Each row comes from the steps of one path. Every step used is in the known rows, and no mark comes twice. Write the path behind each row, first mark first.
Known rows:
x, h, v, a, l: [ 20  27 -21  32  -4  27  23 -14 -17   0   1   5 -15  12   8  25  59  48
   3 -23 -16  33  43   9  69  -3  -5  -5]
n, u, a, v: [ 19  11  22  41 -14 -20 -21  15  23 -12 -24   1  13  23  31  11  43  -1
  -5  16 -21  10  19 -13  40   1  19  10]
u, n: [  4   4  19   7 -21 -11  47  43 -31  -4   2  17  19 -26   4  -4 -11   0
 -16  33  15  -6   2  40  20  -2  17  24]
v, a, j, n: [  0  -2   9 -21  14 -57  36  22 -22 -16  26  26  14 -20  -2   9 -13 -14
  -1 -31   8   0 -13  -9   9   0   1  15]
n, u, a, v, h, x: [ 30  15   1  30 -22  -4 -41 -28 -18 -12 -22 -39   7  12  47 -11  50  29
  25  39  -8  16  43 -14  25  25  49   4]
l, a, v, h, x: [ 38  -1  -9   2 -15  10 -17 -16 -50   9  -4 -51   0  10  61  -4  28  16
  35  51  -4   7  20  30   5  32  31  -8]
w, x, h, v, a, j, n: [-10   6   3  22  38 -45  13   8  21   1   3  28   3   3   6  21  -7  22
  -6 -46 -28   0   4 -47  30   1  14  12]
r, w, x, h, v, a: [-15  25   7  44  18  21   3  -4   7  32 -11  -9 -19 -12  14  31  22  59
   2 -38 -43  -4  30 -27  40   0  30  11]
s, l, w: [  2  33   8 -17  -3  46  22  46 -25  25  -1 -50  22 -77  13   3  21 -15
  -5  -6  46  -7 -23  48 -22  13   8   8]
j, a, l, w, x: [-11  14  11  14  -2  22  -2  30 -10  24  44 -21   4 -63  -4 -13  23 -11
 -11  -1  35 -19 -19  17   1  39  15  12]
n, u: [ 15  -6  16  66 -35   9 -17  46  -1  -7  -1   4  27 -14  17  17   1 -24
   6 -13   7  12   0  26   8   8  32  12]
l, w: [  6  10  14 -10 -31  38   0  49 -27  12  24 -29  18 -70  20  19  17  -7
  -2   4  56  -4 -24  49  -4   6   2  23]
h, v, a, j, n, u: [  6  14   9  52   1 -40 -23  27  21 -23  -3  27  15   2 -17   8  -2  -9
   4 -46 -16  24 -10 -13  28 -15  10   6]
r, w, x, h, v, a, l: [ -8  40  -4  40  16  25  17 -20   5  17   7   2 -26 -15  11  14  40  51
  -5 -27 -39   2  52  -8  50   4  16  -5]
a, j, n, u: [  1  -6  18  43  -6 -41  -8  42  21 -32  14  28  37 -14  -1  10 -24 -45
   1 -29   9   8 -12   2   0   2  22   9]
a, v, h: [ 23 -11  26  -9 -38  20 -18 -13 -11  32  -7 -14   1   4  54  19  33  10
   7  30 -14 -17  -8   5  20  20  37 -12]
j, n, u: [ 30  -3  16  59 -33 -17  -7  41  19 -43  13   5  45  -4  -1  19 -19 -25
   5 -15   0  13 -10  -2  -5   1  16   8]
u, a, l: [ 26  18   5   6 -13   5  37  -8 -26 -20  30  12   1 -17  22   2  43  12
  -7  19  -2   3  43  27  37   5   7   9]
s, l: [ 14  15  15   4  -1  27  44  35 -25  26 -13 -24  20 -39  24   3   9 -15
  -4  -3   0 -14  -6  32 -17  19  20   1]
s, l, a, u, n: [ 23  34 -20  39  29   3  74  16 -44 -13 -11  -5  23   1 -18 -15 -36 -36
  -1  14 -13  10  -2  73  25 -23   3  -4]
v, h, x: [ 29  -6   1   3 -34  27  -5  -6 -62   9   7 -40  10 -33  52  -1  18  26
  27  34  16  -2  20  20  -5  32  45   9]
h, v, a: [ 26  15   8  24 -22  10   4  23 -29  21  -5  -2 -11  -8  12  21  35  44
   3 -17 -19  14  -2  11  40 -11   0  14]
u, a, l, w, r: [  3  40  -3  14  10  59   7  16 -42   4  49 -27   7 -90  13 -17  16   0
 -12  -7  50   6   4  49  25 -11  -5   9]
x, h, v, a: [ 16  11  -9  36  -1  22   9   3 -17  15 -15  -3  -9  11  12  44  40  56
   9 -31 -21  28  21 -10  58  -7  10  10]
r, w, x, h, v: [-11  14  26  58   4  41  -5   9  36  34 -10  -4  -5 -25  35  40   2  46
  -8 -14 -46 -24  22 -16  22   4  35   7]
w, x, h, v, a, l, s: [ 15  23 -16  34   6  31  -6   9  10  26  14 -17 -16  -9  11  16  53  67
  -6 -33 -15  22  22   4  40   1   4  -2]
w, l, s: [  6  -3   7   9  -2  51   8  43 -22  27  29  -6   8 -57  15  30   9  21
 -20 -14  16  -1  -8  63   6   0  27  -7]
w, x: [  3 -14  31  34 -13  -2   8  48 -11  32  11   4  11 -32  44   9  -8  -6
 -12   5  -5 -33  -4  13 -12  26  34  20]
x, h, v, a, j, n: [  0   8  -3   7  26 -35  23   2   6 -15   5  25   6   5  -3  32   3  23
   1 -44 -15  17   4 -32  41 -10  -1   8]
j, n: [ 35  -8  21   4 -29 -16  33  37  -3 -27  29   0  37 -20  13  25 -17  -5
  -3   5   0 -10 -17   2 -13   2  -3  11]

Write each row's path:
[ 42  17   3  22 -18 -26 -32 -30  -1 -42 -13 -38  22  18  34 -12  32  27
  24  35 -19  16  34 -37  15  20  37   1]  j, n, u, a, v, h, x
[-25  15  26  13  11  49  32  12 -27  20  22  14   0 -67  17  31  -9   2
 -20  -9  -9 -25  23  55   9   4  48 -16]  r, w, l
[-17   6  -4  16  27  -9  10   5 -14  28 -12  27 -16  -4  15  30  27  25
   1 -45  -8  17  15  -2  59  -4  15  13]  x, h, v, a, j
[ 22   8  18  29 -23   5 -43 -32   6   2 -17  -8   4  26  37  12  43   9
  10  17 -27   2  19 -16  43  11  55  -4]  n, u, a, v, h
[-11  13   1  25  32  49  28   5 -44  10  34   6  -2 -35  15  30 -23 -14
   2  -6 -14 -11  22  88   5   5  40 -18]  r, w, l, a
[-39  22  -2  14  42  -3 -17  16  -2  41  -8  11 -20 -34  14  17  27  24
  -6 -49  13   5   4  -3  42   4  23  21]  l, w, x, h, v, a, j
[-29  22  16  14  47 -34  17  -4  31   3   8  20  -3 -18  -3  20 -16  24
  -6 -50 -37 -15  12 -49  20  -1  21   9]  r, w, x, h, v, a, j, n
[ 27  12 -16  35 -10   3  38  10 -48  -3   8  -2   6  -9   0  15  -2  -4
   8 -31  -7  19  -5  20  45 -26  -5   7]  v, a, u
[ 23  -2   0  -1 -29  33  13  26 -13  11  60 -29   6 -42 -16  -1  35  13
   0  -5  22   5 -27  30   9  19  -6   0]  j, a, l, s
[ 29  -7   9  10 -10  -3   5  30 -14  15   0 -13   3  23  45  21  16 -17
   7  29 -13   1  -9  43  12  11  -6  -5]  l, a, v
[-20   6  45  25  -6  11  12  33   4  34  19  -5   3 -59  36   5 -21  -1
 -11   1 -18 -52   5   8 -26  21  43  17]  r, w, x
[ 16   7  14  58 -13  -4 -11  14  -2 -24   4   6  22  -3  14  12  18  -1
   3  -7  -6  13  26   6  29  -2  36  25]  n, u, a
[ -3  22  -3  19   0  69   4  29 -41  20  64 -42   9 -91 -14 -18   5 -20
  -4 -20  57   2 -36  43  16   9  -9  -1]  j, a, l, w, r
[ 16  -4   2  11 -23  15  33   8 -28   0  48  -3   5 -22 -12  -2  29 -11
   2   4  10   0  -5  20  26  28   2   0]  j, a, l
[ 23  -8  -3  44 -16  18  30  11 -30   0  32 -12  18 -18 -19  14 -13 -25
   9 -16  -6   1 -39   7  36  -4  -1   4]  j, a, u
[  9  11  13  -6   9 -45  17  22  -4  -8  14  26   3 -11  -6  14  -1  11
  -3 -28 -13   3 -17 -13  23 -13  -9  11]  h, v, a, j, n
[  5  22  -6   0  16  38 -10 -38 -49  14   1 -40 -13 -20  45   1  17  21
  21  39 -18  -6  41  47   7  31  56 -33]  r, w, l, a, v, h, x
[ 31  15  24  33 -13 -41 -12  12  39 -41 -11   3  26  29  16  10  28  -3
  -5  13 -28  11  13 -36  32  -5   5   7]  j, n, u, a, v
[ 13 -13  25  -2 -22  -6   5  27   1  23   9 -19   7   1  10  12  33  -7
  -2  19  -7 -12 -34 -15  24  26   1   2]  j, a, v
[  6  -5   3  52  11 -37 -11  33   7 -38  22  23  32   6  -5   9 -38 -58
  14 -27   1  16 -11  29  -4   2  18   3]  l, a, j, n, u
[ 12  36 -25  63  17  33  -3   3  -5  17 -10 -18  -5 -11  -1  28  16  33
   2 -47 -13  23   1  -6  62 -27   0   6]  l, w, x, h, v, a, u
[-29   1  21  41  16  28  20   9  18  24   7  -9  10 -33  38  34 -13  14
  -4 -18 -17 -30  31 -14   3  26  52  13]  r, w, x, h
[ 25   0  24 -12 -22   8 -15 -39 -14  15  -4 -11  -3  13  50  14  47  26
   6  32 -27 -15  14 -13  39  15  43   0]  u, a, v, h
[ 10  41  -5  25 -14  27 -12  11  -9 -30  25 -13  12 -44   0  -3  49  -6
  -3  -4  43  25  26  40  31  -2   6  13]  n, u, a, l, w
[  6  15  -3  48  35 -30   8  28   9 -29   2   4  36   2  -9  -3 -34 -66
  12 -37  -6  14 -10  29 -19   7  21  -9]  s, l, a, j, n, u
[  7  35 -14 -21 -15  26  18  19 -43   1  33 -21  -2 -54  -2   0  52   7
   2 -14  56  21   8  50  27   5 -13  10]  v, a, l, w
[ 30   5   3  -2 -34  31  13  36 -10  10  41 -19   7 -45  18   8  34  18
  -6   2  21   5  -3  53   4   4  -8  -1]  a, l, s
[  3 -11  25 -14  -2 -42  31  35  -4 -17  29  28  26 -33  13  13 -27 -28
  -7  -8  10 -15 -19   4  -8   3   1  13]  a, j, n
[ 10  -6 -10  35  26  36  24  17 -57   9  26  15   4  -8  22  30 -13 -18
   1   0  -3   6  14  93  15  10  33 -16]  w, l, a
[-24  -9  -4  15  51   5  22  20 -53  23  26  43  -6 -24  21  20 -21 -40
  -6 -17   7  -4   8  90  19  10  38 -11]  w, l, a, j
[ 30  18   0  -5 -19  21  16  11 -13  -7  44 -14   2 -36  16   1  47  33
  -8   6  10  10  20  37  20  -3  -4   9]  u, a, l, s
[  4   1  21 -17  14 -54  35   8  -5 -32  31  30  23 -22  10   9 -13 -11
  -9  -6  -3 -12   2 -14  11  -3   7  23]  u, a, j, n
[ 29  27  -5  18 -19  14  18   5 -27   7   8   7 -20  -7   7   6  57  37
  -1  -9 -15  22  22  26  51  -8 -13  -2]  h, v, a, l
[ 22  38  -9  43  -4 -11  42  16 -33  -9 -16  17   0   0 -27  -4  -4  25
 -10   1 -23  21  -1  26  74 -47  -6  10]  h, v, a, u, n
